Each row was made from one small tree. The marks that hang from a mark follow it in brackets, in the order of their numbers. Every link used is in the known rows. Write each row's tree.
(in the rows, 128 means zero)
Known rows
Z399(Z449 Z739(Z733) Z764): [142 223 129 118 109 111 135 125  99 114 128 151  87 122 121 154 144 150]
Z322(Z458(Z739(Z733) Z964) Z913): [149  38 120 126 157 109 114 108 131 171 133 114 147 125 121 125  82  82]
Z733(Z449(Z399(Z739(Z458(Z322 Z964)) Z764))): [128 141 132 121 113 123 113 130 134 113 134 130 112 111 132 125 162 143]
Z733(Z449(Z399(Z739(Z458) Z764))): [130 171 133 133 107 110 112 135 128 101 136 134 118  98 123 129 149 158]
Z449(Z399(Z739(Z458) Z764) Z733): [126 167 135 118  90 127 145 126 135 103 130 137 123 110 121 110 159 104]
Z739(Z733(Z449(Z399))): [110 155 134 149 112 134 135 143 141 114 133 132 155 100 141 131 117 148]
Z449(Z399(Z764) Z733): [115 165 127 133  93 129 143 127 154 107 137 136 163 110 136 105 131  92]
Z322(Z458(Z739(Z733)) Z913): [152  58 118 135 139 109 117 112 130 158 135 117 156 114 112 133  75 104]
Z733(Z449(Z399(Z739(Z458(Z322(Z913))) Z764))): [141 144 129 121 103 118 107 126 136 108 140 131 125 100 124 132 154 150]
Z764(Z399(Z449(Z733) Z739(Z458(Z322)))): [120 147 118 110 142 132 146 141 118 105 122 125 109 133 117 145 135 150]
Z458(Z322 Z739(Z733(Z449)) Z964): [113  45 126 124 152 163 119 122 138 157 109 118 140 162 148 123 141  98]
Z733(Z449): [115 149 127 155 128 109 101 139 136 112 131 130 163 124 133 136  87 165]
Z399(Z739(Z458(Z322 Z964) Z733(Z449)) Z764): [143 165 136 112 118 135 134 121 114 142 128 133  71 149 123 132 179 133]
Z764(Z399(Z449(Z733))): [108 161 113 131 151 120 142 144 133 106 129 126 149 127 130 139  96 140]
Z739(Z458(Z322) Z733(Z449)): [128 132 139 138 108 155 145 134 129 135 129 126 123 148 125 118 138 155]
Z458(Z322 Z739 Z964): [119  18 115 122 160 158 108 115 138 149 107 118 163 185 145 121 115  76]
Z458(Z322(Z913) Z739 Z964): [136   4 113 111 161 148  95 106 141 153 115 115 173 180 141 122 111  67]
Z322(Z458(Z739(Z733))): [131  79 120 146 138 122 132 125 126 152 126 121 142 120 117 130  83 114]

Which tree is each row?
[117 178 133 146 107 130 137 138 140 118 137 135 140 102 139 128 133 143]	Z739(Z733(Z449(Z399(Z764))))
[127 178 131 125 119 118 131 136 101 104 119 146 114 121 124 159 115 160]	Z399(Z449 Z739(Z733))
[145  49 123 129 156 102 107 111 132 171 135 112 138 110 121 126  89 101]	Z322(Z458(Z739(Z733(Z449)) Z964) Z913)
[134  92 141 118 118 152 138 124 139 142 137 120 126 132 135 105 154 121]	Z739(Z458(Z322(Z913) Z964) Z733(Z449(Z399)))
[126 153 141 111 124 111 130 127 101 112 117 139  98 140 115 122 128 135]	Z399(Z449(Z733) Z739(Z458(Z964)))
[111 156 115 133 158 125 134 151 128 110 124 123 124 118 133 167 121 157]	Z764(Z399(Z739(Z733(Z449))))
[125 137 120 107 159 139 151 141 110 120 121 123  90 143 126 150 143 145]	Z764(Z399(Z449 Z739(Z458(Z322 Z964) Z733)))
[124  67 127 141 154 114 123 124 127 165 126 116 125 116 126 124  96 113]	Z322(Z458(Z739(Z733(Z449)) Z964))
[133  77 129 125 135 147 128 121 129 138 126 122 141 189 130 106 112 107]	Z739(Z458(Z322 Z964))
[120 169 127 145 110 112 111 135 144 105 141 134 150  98 136 125 125 149]	Z733(Z449(Z399(Z764)))
[132 174 145 141 102 134 149 135 127 124 137 130 113 117 122 107 151 147]	Z739(Z458 Z733(Z449(Z399(Z764))))
[120 122 128 141 126 137 123 128 133 130 118 128 140 118 132 123 140 118]	Z458(Z739(Z733(Z449(Z399(Z764)))))
[128 154 147 132 120 133 146 130 128 137 135 127 103 128 132  99 156 127]	Z739(Z458(Z964) Z733(Z449(Z399(Z764))))
[153 221 138 114 106 114 144 123  89 118 128 147  65 134 107 136 158 153]	Z399(Z449 Z739(Z458 Z733) Z764)
[130 212 127 130 104 107 135 121 123 115 136 145 129 132 123 119 118 127]	Z399(Z449(Z733) Z764)
[120 154 121 129 155 128 141 149 119 115 124 120 108 127 122 154 132 160]	Z764(Z399(Z739(Z458 Z733(Z449))))
[127  25 124 112 146 159 111 115 148 154 119 115 155 139 148 120 148  84]	Z458(Z322(Z913) Z739(Z733(Z449(Z399))) Z964)
